Every row comes from one small tree of marks. Brackets hold a mark, then the marks that hang from it, in the order of their numbers. Every link used is in the known rows. Which tree was each row made from?
(in the rows, 128 means zero)
Known rows
(Q584 Q454): [123 139 120 121 110 143 112 147 126 115 116 127 125 137 122 139 119 118
 142 120 148 131 134 116 123 127 127 150 136]
(Q697 (Q325 (Q988 Q754))): [166 110 146 191 143 179 168 115 133 145 146  88 139 147 124 121 127 135
 160 130 111 120 114 163  94 163 143 147 127]
(Q326 Q439 (Q983 (Q754 Q489 (Q988 Q325)))): [166 126 200 224 154 137  94 166 150 178 181  83 180 110 145 117 123 146
 201 146 105 176  70 111 116 143 156 150  97]
(Q432 (Q326 Q439 (Q983 (Q754 Q489))) Q584): [135 104 229 172 198  87 117 159 139 128 178  76 181 116 144 109 146 162
 224 112  97 180 108 111 116 142 168 184 112]
(Q439 (Q326 (Q983 Q754))): [113 138 136 156 153 115 119 155 102 143 190  97 152 108 137 138 159 153
 163 140 158 155  80 127 128 153 138 165 113]
(Q988 (Q325 Q697) (Q754 Q489 (Q983 Q326))): [122 104 113 207 125 174  99  99 114 164 114 116 151  90  93 135  42  84
 155 157 108 156  84 145 157 170 144 165 115]
(Q584 Q454 Q697): [123 156 130 102 102 170 122 157 139 115 115 122 143 160 124 130 112 133
 152 133 176 115 115 102 121 135 127 143 155]
(Q325 Q454 Q697 (Q988 (Q754 Q489 Q983))): [136  95 145 194 133 192 105 101 135 128 121 155 225  93 124 126  90 108
 143 100  99 150  93 179 140 202 104 171 126]
(Q983 Q754): [141 143 146 154 147 126 126 141 123 132 145 108 148 136 144 129 147 126
 157 118 133 142 103 130 119 137 119 144 111]
(Q983 (Q326 Q439) (Q754 Q489)): [129 108 183 205 172 135  75 140 148 127 145  89 131 157 182 124 129 123
 198 116 123 199  78 133 101 139 151 164 105]
(Q697 Q325): [142 131 151 149 143 153 149 123 133 139 130 106 110 138 122 129 142 133
 119 143 116 119 129 124 114 126 139 142 141]
(Q326 (Q983 (Q754 Q489))): [133 136 173 162 182 128 117 140 139 146 158  92 186 121 145 111 147 127
 188 121 126 162  80 115 137 160 127 166 105]
(Q439 (Q326 (Q983 (Q754 Q988)))): [138 116 143 180 147 127 119 161 110 162 195 102 184 106 145 144 154 149
 156 147 162 159  72 140 121 138 145 156 123]
(Q988 (Q754 Q489 Q983)): [138 107 136 173 134 161 120 130 113 139 126 115 174 104 128 106  90 105
 147 117  97 128  96 144 148 177 135 182 111]
(Q988 Q325 (Q754 (Q983 Q326))): [130 120  94 197 111 157 106 125  81 163 117 109 128  97 113 144  63 104
 160 149 143 144  89 141 149 167 151 160 105]
(Q439 (Q326 (Q983 (Q754 (Q988 Q325))))): [151 130 135 204 128 130 113 153 100 185 199  92 173  84 125 146 132 144
 158 169 154 144  68 125 123 146 156 154 117]
(Q325 Q697 Q988): [127 125 129 134 121 143 136 103 157 129 143 142 160 133 111 144 109 127
 134 113 123 141 144 151 121 138 115  98 138]
(Q988 (Q754 Q489)): [147  97 140 173 150 159 132 116 133 138 129 103 153 125 129 100 107 110
 156 139  92 127  95 146 119 156 138 170 115]
(Q754 Q988): [154 106 136 153 124 141 127 135 136 146 133 132 159 126 138 136 123 127
 120 134 134 130 121 143 122 113 136 117 138]
(Q584 Q432 Q454 (Q697 Q325)): [134 144 147 109 121 229 160 173 152 126 121  97 136 177 103 109 120 152
 147 139 174 101 104 110 115 139 123 168 182]
(Q988 (Q754 Q983)): [130 123 117 158 117 149 130 145  96 137 129 127 150 108 116 126  97 121
 139 121 122 125 107 150 147 164 129 162 108]
(Q439 (Q326 (Q983 (Q754 Q489 Q988)))): [145 101 164 198 164 138 108 145 127 166 194  88 204 105 155 124 148 135
 163 143 139 159  62 137 120 150 153 174 124]
(Q439 Q326): [115 116 111 140 115 125 118 128 109 129 157 121 117 112 129 136 134 136
 110 145 134 122 117 134 117 133 148 149 140]
(Q454 (Q325 Q697 (Q988 (Q754 Q489 Q983)))): [150 122 147 194 135 195 143 106 160 167 124 113 185  88 117 120  62 121
 148  98  83 146 102 171 119 183 127 133 115]
(Q439 (Q326 Q983)): [100 121 118 129 134 116 122 141 107 140 174 116 133  99 121 137 140 155
 133 151 150 141 102 123 138 144 146 151 130]
(Q326 Q439 Q983): [106 132 163 131 141 115 112 169 142 132 159 123 120 127 130 127 137 170
 167 133 126 173 115 117 131 128 136 127 109]
(Q432 (Q326 Q439 (Q983 (Q754 Q489)))): [118 117 208 173 182 104 100 171 143 120 178  93 175 113 156 116 154 139
 216 107 114 176  99 120 136 139 151 185 120]
(Q983 (Q326 Q439) (Q754 Q489 Q988)): [153  86 191 230 167 149  73 147 157 146 150  93 162 158 191 130 125 120
 192 124 127 200  72 148  98 121 159 151 113]
(Q325 Q988): [140 127 132 140 123 133 132 114 139 130 143 124 155 137 141 130 129 131
 148 102 135 131 138 144 115 146 131 113 126]

Which tree is each row?
[150 108 149 199 110 179  81 111 132 162 112 164 214  62 112 142  79  99
  98 139 101 140  98 138 156 159 115 149 141] : (Q754 Q489 Q983 (Q988 (Q325 Q454 Q697)))
[139  97 138 224 147 203 114 111 101 141 111 120 169 124 150 151 115 121
 161 112 154 158  82 180 124 194 135 181 125] : (Q697 (Q325 Q454 (Q988 (Q754 (Q983 Q326)))))
[131  81 165 202 136 152  65 147 142 144 131 126 163 128 175 135  92 117
 154 113 126 187  99 142 133 130 164 144 122] : (Q754 Q489 (Q983 (Q326 Q439)) Q988)
[174 103 154 237 153 155  87 112 132 178 138  84 175 123 159 136 102  93
 176 146 137 162  68 132 112 139 159 152 117] : (Q983 Q326 (Q754 Q489 (Q988 Q325)))
[156 132 180 127 152 162 176 125 143 143 125  80 135 164 113 112 125 174
 135 159 127 107 119 102  91 139 158 132 148] : (Q432 (Q584 (Q697 Q325)))
[143 106 174 145 143 220 158 142 153 112 131 119 203 141 132 114 151 155
 155 106 171  96 105 158 123 164 121 173 204] : (Q584 (Q432 Q326) (Q697 (Q325 Q454 Q988)))
[120 122 155 172 167 123 108 139 120 146 188  86 174 105 146 118 154 137
 169 137 134 156  68 120 126 167 145 187 113] : (Q439 (Q326 (Q983 (Q754 Q489))))
[141 143 140 147 127 162 152 104 176 157 125 124 141 114 116 141  98 143
 131 108 114 146 133 154 100 134 120  79 135] : (Q454 (Q325 Q697 Q988))
[130  86 155 217 139 167  84 130 135 135 143 106 164 139 168 122  81 122
 202  97 115 187  93 169 118 182 162 164 101] : (Q325 (Q988 (Q754 Q489 (Q983 (Q326 Q439)))))
[144  96 158 225 117 152  59 141 133 166 134 116 152 105 154 138  69 113
 156 135 116 173  96 124 135 138 175 143 117] : (Q754 Q489 (Q983 (Q326 Q439)) (Q988 Q325))
[138 114 118 185 116 174 120 109 115 145 113 143 145  85  79 137  92 119
 130 169 102 134  87 155 128 160 107 153 126] : (Q988 (Q325 Q454 Q697) Q754)
[150 109 208 200 173 136  97 172 161 154 180  95 191 132 165 116 145 149
 198 124 114 191  74 127 115 135 144 152 101] : (Q326 Q439 (Q983 (Q754 Q489 Q988)))
[173 106 175 196 159 149 113 132 148 151 149 101 199 134 164 117 136 109
 157 122 116 144  87 141 111 135 135 152 122] : (Q983 (Q754 Q489 Q988))
[151  93 135 225 124 174  56 107 110 164 100 140 195  80 154 147  86  91
 131 134 141 157  76 137 151 161 145 166 131] : (Q754 Q489 (Q983 Q326) (Q988 (Q325 Q454)))
[169 101 183 252 149 149  68 140 147 169 152  82 151 137 170 132 106 116
 196 145 116 188  68 131  97 128 170 149 108] : (Q983 (Q326 Q439) (Q754 Q489 (Q988 Q325)))
[166 112 138 191 110 159 100 123 118 158 115 145 169  89 128 144 119 123
 117 150 132 126  97 137 126 134 126 136 137] : (Q754 (Q988 (Q325 Q454)))
[124  96 147 185 117 142  76 163 124 142 132 139 141 130 163 157  95 133
 146 117 152 186 108 147 135 118 155 125 119] : (Q754 (Q983 (Q326 Q439)) Q988)
[137 112 134 205 119 187  97 106 113 150 109 146 187  62  89 125  70  97
 127 146  84 135  81 146 156 192 111 182 119] : (Q988 (Q325 Q454 Q697) (Q754 Q489 Q983))
[126 116 140 149 126 159 113  97 148 117 123 166 182 116 122 148 127 131
 126 110 129 152 125 163 123 153  95 117 144] : (Q325 Q454 Q697 Q988)
[119 147 183 159 161 113 109 182 136 136 174 102 139 134 146 128 155 166
 196 120 134 187  92 117 121 139 129 144  92] : (Q326 Q439 (Q983 Q754))
[116  86 151 205 143 160  80 144 122 132 127 106 136 127 155 121  81 118
 184 120 109 183  82 152 132 163 159 178 101] : (Q988 (Q754 Q489 (Q983 (Q326 Q439))))
[173 119 165 212 139 157 112 114 153 175 151 107 192 105 114 128  99  97
 145 152  95 144  90 130 119 134 131 136 126] : (Q983 (Q754 Q489 (Q988 (Q325 Q697))))
[136 112 165 105 141 119 157 133 129 118 127 107 167 135 117 118 115 156
 154 134 146 103 133 114 121 129 161 142 162] : (Q432 Q326 (Q584 Q697))
[154 119 120 194 118 165 117 120  97 146 114 127 141  92 108 127 109 123
 144 160 111 122  82 147 124 168 121 171 116] : (Q988 (Q325 Q454) Q754)
[147 108 130 190 129 166 131  98 139 158 130 109 147  99  78 111  70 100
 144 170  71 126  96 138 127 158 133 152 123] : (Q988 (Q325 Q697) (Q754 Q489))
[127 128 131 122 122 180 148 169 142 127 111 108 131 106 112 126 107 131
 153  97 151 119 130 138 126 116 130 169 175] : (Q584 (Q432 Q326) (Q454 Q325))
[150 141 153 185 139 142 128 144 133 184 168 115 186  95  94 151 110 131
 162 160 138 162  87 125 139 131 122 117 116] : (Q326 (Q983 (Q754 (Q988 (Q325 Q697)))))
[144 100 139 203 133 184 109  94 133 146 110 133 166  83  88 118  88 103
 137 166  76 135  80 149 127 174 114 173 129] : (Q988 (Q325 Q454 Q697) (Q754 Q489))
[152 125 131 176 131 184 168 107 164 162 128 110 145 112 106 132  83 142
 151 122 103 144 111 177  92 152 122 103 121] : (Q454 (Q325 Q697 (Q988 Q754)))
[151 108 142 227 139 171  81 114 123 162 119 135 177 105 129 171 108 104
 147 156 157 180  64 156 122 134 118 138 131] : (Q983 Q326 (Q754 (Q988 (Q325 Q454 Q697))))
[144 125 189 184 157 128 109 189 144 152 181 106 171 134 155 135 150 164
 190 128 140 189  84 134 116 123 136 133 100] : (Q326 Q439 (Q983 (Q754 Q988)))
[173 111 175 226 144 176  91 109 146 162 132 131 212  90 125 134 115 100
 137 147 100 153  70 142 119 150 110 157 133] : (Q983 (Q754 Q489 (Q988 (Q325 Q454 Q697))))
[121 122 163 187 155 127  86 156 132 123 147  99 110 159 172 143 136 138
 191 120 146 199  88 137 102 126 141 145 102] : (Q983 (Q326 Q439) Q754)
[134  96 192 171 164 144 125 215 143 137 191 107 196 123 139 120 149 165
 206 108 151 173  89 153 139 118 135 168 142] : (Q584 (Q432 (Q326 Q439 (Q983 (Q754 Q988)))))
[ 98 119 138 160 123 130  76 156 118 124 127 134 112 130 155 149 101 134
 154 110 146 183 116 132 139 134 147 137 110] : (Q754 (Q983 (Q326 Q439)))
[114 125 133  90 111 188 139 183 139 100 124 122 170 145 106 117 110 134
 167 115 189  97 121 123 143 128 126 175 196] : (Q584 (Q432 Q326) Q454 Q697)
[154 143 165 141 131 186 162 120 159 138 141  96 156 169 138 120 135 154
 147 129 152 103 120 125 101 153 144 117 156] : (Q584 (Q697 (Q325 Q988)))
